Every row comes from one small tree of marks. The marks that hang from a mark follow it in brackets, in the order of their numbers. Every link used is in the known rows. Which tree was each row made from?
Known rows
j_836[j_602[j_277] j_681 j_980]: +1.36,-5.58,-0.06,-1.51,+0.10,-0.07,-0.25,-1.84,+1.76,-0.75,+2.01,+6.06,+1.71,-0.22,+0.21,-0.97,-0.78,+0.02,+7.55
j_277[j_681[j_836[j_602 j_980]]]: +0.71,+1.68,-0.70,+0.14,-0.35,+0.33,+0.71,-0.09,-0.92,-0.01,+0.42,-0.53,+2.21,-0.62,+1.03,+0.92,-0.40,+0.16,-1.89
j_980[j_836[j_602[j_277[j_475 j_681]]]]: +1.71,-1.95,-0.54,+0.06,+0.45,-1.50,+0.21,+0.35,-0.71,-0.41,-0.43,+7.30,+1.72,-0.36,+0.47,+1.67,+0.39,+0.25,+3.54
j_980[j_836[j_602 j_681]]: -0.43,-6.32,-0.09,-2.00,+0.64,-0.55,-0.52,+1.07,-0.25,-0.41,-1.10,+6.40,+2.10,+0.16,-0.26,+1.79,+0.00,+0.25,+4.48
j_681[j_836[j_602 j_980]]: -0.45,-2.24,+0.23,-1.09,+0.39,+0.94,+0.54,-0.29,+0.11,-0.33,+1.51,-2.67,+3.09,-0.38,+0.07,+1.13,+0.13,+0.24,-0.43
j_351[j_836[j_602[j_277[j_475 j_681]]]]: +2.01,-1.73,-0.63,+0.05,+0.05,-0.60,+1.14,-0.28,-1.10,-0.36,+0.73,+3.29,-0.04,-0.06,+0.69,+1.82,+0.25,+1.37,+4.13
j_138[j_836[j_602[j_277]]]: +0.51,-4.12,+0.41,+0.90,+0.26,-0.07,-0.05,+0.28,-0.78,-0.18,+1.34,+6.69,-0.51,-0.73,-0.81,-0.18,+0.12,+0.78,+5.64
j_980[j_836[j_602[j_277[j_475]] j_681]]: +0.45,-5.68,-0.43,-1.13,+0.53,-1.12,-0.17,+0.15,-0.11,-0.72,-0.67,+7.94,+1.61,-0.04,+0.27,+1.34,+0.12,+0.47,+6.63
j_481[j_836[j_602[j_277] j_681 j_980]]: +2.40,-4.52,+0.07,-0.48,+0.32,-0.58,-0.50,-1.13,+1.20,-0.85,+1.29,+4.23,+0.28,-0.52,-0.75,+0.44,+0.51,+1.00,+4.65
j_138[j_277[j_475 j_681] j_836[j_980]]: +2.79,+3.00,-0.63,+1.15,-0.59,-1.06,-0.59,+0.88,-1.47,+0.79,-0.30,+3.64,-0.12,-1.24,+2.26,-1.04,-0.54,+0.47,+3.97
j_681[j_836[j_602[j_277] j_980]]: +0.23,-2.41,+0.10,-0.46,+0.37,+0.78,+0.90,-0.73,+0.45,-0.44,+1.77,-1.27,+2.38,-0.50,+0.07,+1.01,+0.13,+0.36,+1.87
j_602[j_277[j_475 j_681]]: +2.42,+3.55,-1.28,+2.37,-0.64,-1.40,+0.89,-1.85,-0.48,-0.49,+0.41,+4.13,-0.96,-0.69,+1.77,-0.73,-0.16,+0.38,+3.35
j_602[j_277[j_681]]: +2.06,+2.03,-0.89,+1.91,-0.46,-0.56,+0.91,-0.92,-0.05,-0.03,+0.03,+3.64,-1.42,-0.48,+0.70,-0.21,-0.39,+0.24,+3.67
j_602[j_277]: +1.40,-0.33,-0.28,+1.29,-0.01,-0.33,+0.69,-0.95,+0.66,-0.20,+0.50,+2.68,-1.45,-0.23,+0.00,-0.29,-0.06,+0.22,+4.74
j_138[j_836[j_602[j_277[j_475]] j_681]]: -0.16,-6.00,+0.05,+0.20,+0.01,-0.23,-0.35,-0.35,-0.72,-0.66,+1.00,+8.07,-0.47,-0.63,-0.18,-0.73,-0.23,+1.07,+7.97
j_836[j_681 j_980]: +0.16,-3.02,-0.03,-2.27,-0.32,+0.19,-1.08,-0.72,+1.15,+0.28,+0.21,+0.13,+1.45,-0.09,+0.26,-0.99,-0.56,+0.44,+3.60
j_138[j_836[j_602[j_277[j_475]]]]: +0.71,-3.39,+0.23,+1.10,+0.16,-0.49,-0.05,-0.16,-0.96,-0.41,+1.50,+6.93,-0.30,-0.83,-0.29,-0.45,+0.24,+0.88,+5.53
j_836[j_602[j_277]]: +1.24,-2.58,-0.04,+0.74,+0.44,-0.25,+0.82,-1.09,+0.61,-1.03,+1.71,+5.83,+0.26,-0.16,-0.06,+0.03,-0.22,-0.43,+4.03
j_681[j_836[j_602[j_277[j_475]] j_980]]: +0.43,-1.68,-0.09,-0.22,+0.27,+0.36,+0.86,-1.17,+0.22,-0.68,+1.94,-1.06,+2.60,-0.60,+0.58,+0.74,+0.23,+0.43,+1.74
j_681[j_836]: -1.62,-1.09,-0.04,-0.31,+0.16,+1.09,+0.77,+0.34,-0.53,-0.19,-0.15,-4.44,+1.02,-0.14,+0.08,+1.44,+0.17,+0.56,-0.89

Which tree is each row?
+1.27,+3.87,-1.26,+0.79,-0.63,-0.89,+0.71,-1.41,-1.56,-0.65,+1.01,+0.13,+2.88,-0.86,+2.54,+0.23,-0.04,+0.41,-2.21 -> j_277[j_475 j_681[j_836[j_602 j_980]]]
+2.12,+3.28,-1.21,+1.89,-0.61,-0.93,+1.04,-1.77,-0.49,-0.35,+0.65,+1.44,+0.10,-0.84,+1.81,-0.23,-0.04,+0.74,+2.87 -> j_602[j_277[j_475 j_681[j_836[j_980]]]]
+1.62,-4.27,-0.27,+0.39,+0.32,-0.83,-0.04,-1.24,+0.39,-1.51,+0.87,+5.54,-0.69,-0.32,-0.22,+0.61,+0.54,+0.98,+4.50 -> j_481[j_836[j_602[j_277[j_475]] j_681]]
+1.16,-3.78,-0.04,-0.45,+0.76,-0.99,+0.10,+0.76,-0.15,-0.29,-0.39,+6.59,+1.54,-0.15,-0.39,+1.86,+0.45,+0.14,+4.23 -> j_980[j_836[j_602[j_277]]]
+1.80,+1.71,-0.84,+1.47,-0.41,-0.09,+1.04,-0.85,-0.04,+0.12,+0.26,+1.10,-0.35,-0.67,+0.76,+0.26,-0.27,+0.57,+3.20 -> j_602[j_277[j_681[j_836[j_980]]]]
+0.46,+4.75,-1.44,+1.34,-0.78,-0.78,+0.85,-0.95,-2.02,-0.54,-0.14,-1.12,+1.41,-0.69,+2.55,+0.40,-0.01,+0.65,-2.55 -> j_277[j_475 j_681[j_836]]
+3.14,-0.30,-0.23,+0.22,+0.00,-0.62,+0.32,-1.50,+0.92,-0.28,+2.30,+5.08,+1.96,-0.69,+0.51,-0.49,-0.33,-0.31,+3.16 -> j_836[j_602[j_277[j_681]] j_980]
+1.47,-3.60,-0.15,-0.49,+0.36,-0.10,+1.04,+0.15,-0.54,-0.23,+0.74,+2.53,-0.29,+0.15,-0.19,+2.01,+0.31,+1.26,+4.77 -> j_351[j_836[j_602[j_277]]]
+1.68,+3.07,-1.30,+2.22,-0.57,-0.87,+1.26,-1.65,-0.74,-0.56,+0.38,+1.91,-0.47,-0.74,+1.82,-0.04,-0.08,+0.68,+2.94 -> j_602[j_277[j_475 j_681[j_836]]]
+0.44,-5.38,+0.13,-2.46,+0.11,+0.16,-0.71,-1.16,+1.31,-0.61,+1.57,+4.13,+2.73,-0.07,+0.20,-0.75,-0.74,-0.14,+4.35 -> j_836[j_602 j_681 j_980]
+3.63,-0.87,-0.04,+0.74,+0.26,-0.95,-0.13,-0.94,+0.60,-0.49,+1.53,+3.54,+0.47,-0.82,-0.50,+0.77,+0.81,+0.77,+1.55 -> j_481[j_836[j_602[j_277[j_681]] j_980]]
+0.29,-6.40,-0.24,-1.37,+0.63,-0.72,-0.19,+0.58,+0.09,-0.53,-0.84,+7.73,+1.36,+0.04,-0.25,+1.63,-0.03,+0.35,+6.77 -> j_980[j_836[j_602[j_277] j_681]]
+3.41,+0.77,-0.49,+0.51,-0.12,-1.19,+0.30,-2.17,+0.62,-0.57,+2.58,+5.35,+2.30,-0.82,+1.25,-0.84,-0.17,-0.17,+3.04 -> j_836[j_602[j_277[j_475 j_681]] j_980]
+1.57,-5.70,-0.18,-2.09,+0.14,+0.05,+0.26,-0.33,+0.27,-0.03,+0.92,+2.63,+0.76,+0.09,-0.04,+1.35,-0.08,+1.61,+7.39 -> j_351[j_836[j_602[j_277] j_681 j_980]]
+1.67,-4.47,-0.33,-1.22,-0.03,-0.63,-0.27,-2.44,+1.44,-1.04,+2.29,+6.39,+2.04,-0.35,+0.92,-1.33,-0.59,+0.11,+7.43 -> j_836[j_602[j_277[j_475]] j_681 j_980]
+1.71,-4.42,+0.21,-1.12,+0.34,-0.40,-0.85,-0.70,+0.87,-0.74,+1.03,+2.91,+0.97,-0.40,-0.76,+0.58,+0.52,+0.86,+2.32 -> j_481[j_836[j_602 j_681 j_980]]
+2.60,-1.91,+0.40,-0.20,+0.48,-0.68,-0.55,-0.45,+0.62,-0.49,+1.52,+1.79,+1.17,-0.60,-0.84,+0.89,+0.99,+0.66,-0.20 -> j_481[j_836[j_602 j_980]]
+0.00,+1.32,-0.82,+0.62,-0.29,+0.41,+1.06,+0.15,-1.33,-0.31,-0.03,+0.18,+1.38,-0.41,+0.97,+1.23,-0.47,+0.12,-1.85 -> j_277[j_681[j_836[j_602]]]
-0.17,-3.86,+0.01,-0.19,+0.00,+0.43,-0.65,+1.87,-0.65,+0.37,-1.43,+4.46,-1.95,-0.35,+0.62,-0.46,-0.99,+0.44,+7.83 -> j_138[j_277 j_836[j_681]]
+1.52,-2.63,-0.34,-0.15,+0.56,-1.09,+0.22,+0.80,-0.53,-0.20,-0.61,+7.06,+1.53,-0.29,-0.02,+1.93,+0.27,+0.18,+3.71 -> j_980[j_836[j_602[j_277[j_681]]]]
+1.23,-1.84,-0.20,-0.41,-0.29,-0.54,-1.13,+0.65,-0.49,+0.37,-0.35,+3.98,-0.30,-0.78,+1.74,-1.37,-0.65,+0.67,+7.56 -> j_138[j_277[j_475] j_836[j_681 j_980]]
-0.04,-6.26,-0.29,-0.56,+0.22,+0.13,+0.45,-1.36,+0.94,-1.37,+1.10,+7.56,-0.01,+0.17,+0.12,-0.39,-0.86,-0.13,+7.67 -> j_836[j_602[j_277] j_681]
+0.24,-5.19,-0.57,-0.25,+0.09,-0.44,+0.43,-1.98,+0.63,-1.70,+1.36,+7.86,+0.34,+0.02,+0.91,-0.71,-0.74,-0.03,+7.51 -> j_836[j_602[j_277[j_475]] j_681]
+0.69,-4.93,+0.05,-0.42,+0.41,-0.27,-0.36,-0.34,+0.29,-1.18,+0.40,+3.95,-0.21,-0.11,-0.77,+1.02,+0.44,+0.80,+2.35 -> j_481[j_836[j_602 j_681]]
+1.85,-2.51,-0.45,-0.18,+0.15,-0.19,+1.16,+0.21,-0.90,-0.13,+0.54,+2.94,-0.28,+0.05,+0.13,+2.04,+0.13,+1.29,+4.23 -> j_351[j_836[j_602[j_277[j_681]]]]
-0.37,-6.68,+0.24,-0.03,+0.11,+0.20,-0.35,+0.09,-0.52,-0.44,+0.84,+7.88,-0.71,-0.51,-0.70,-0.45,-0.34,+1.02,+8.18 -> j_138[j_836[j_602[j_277] j_681]]
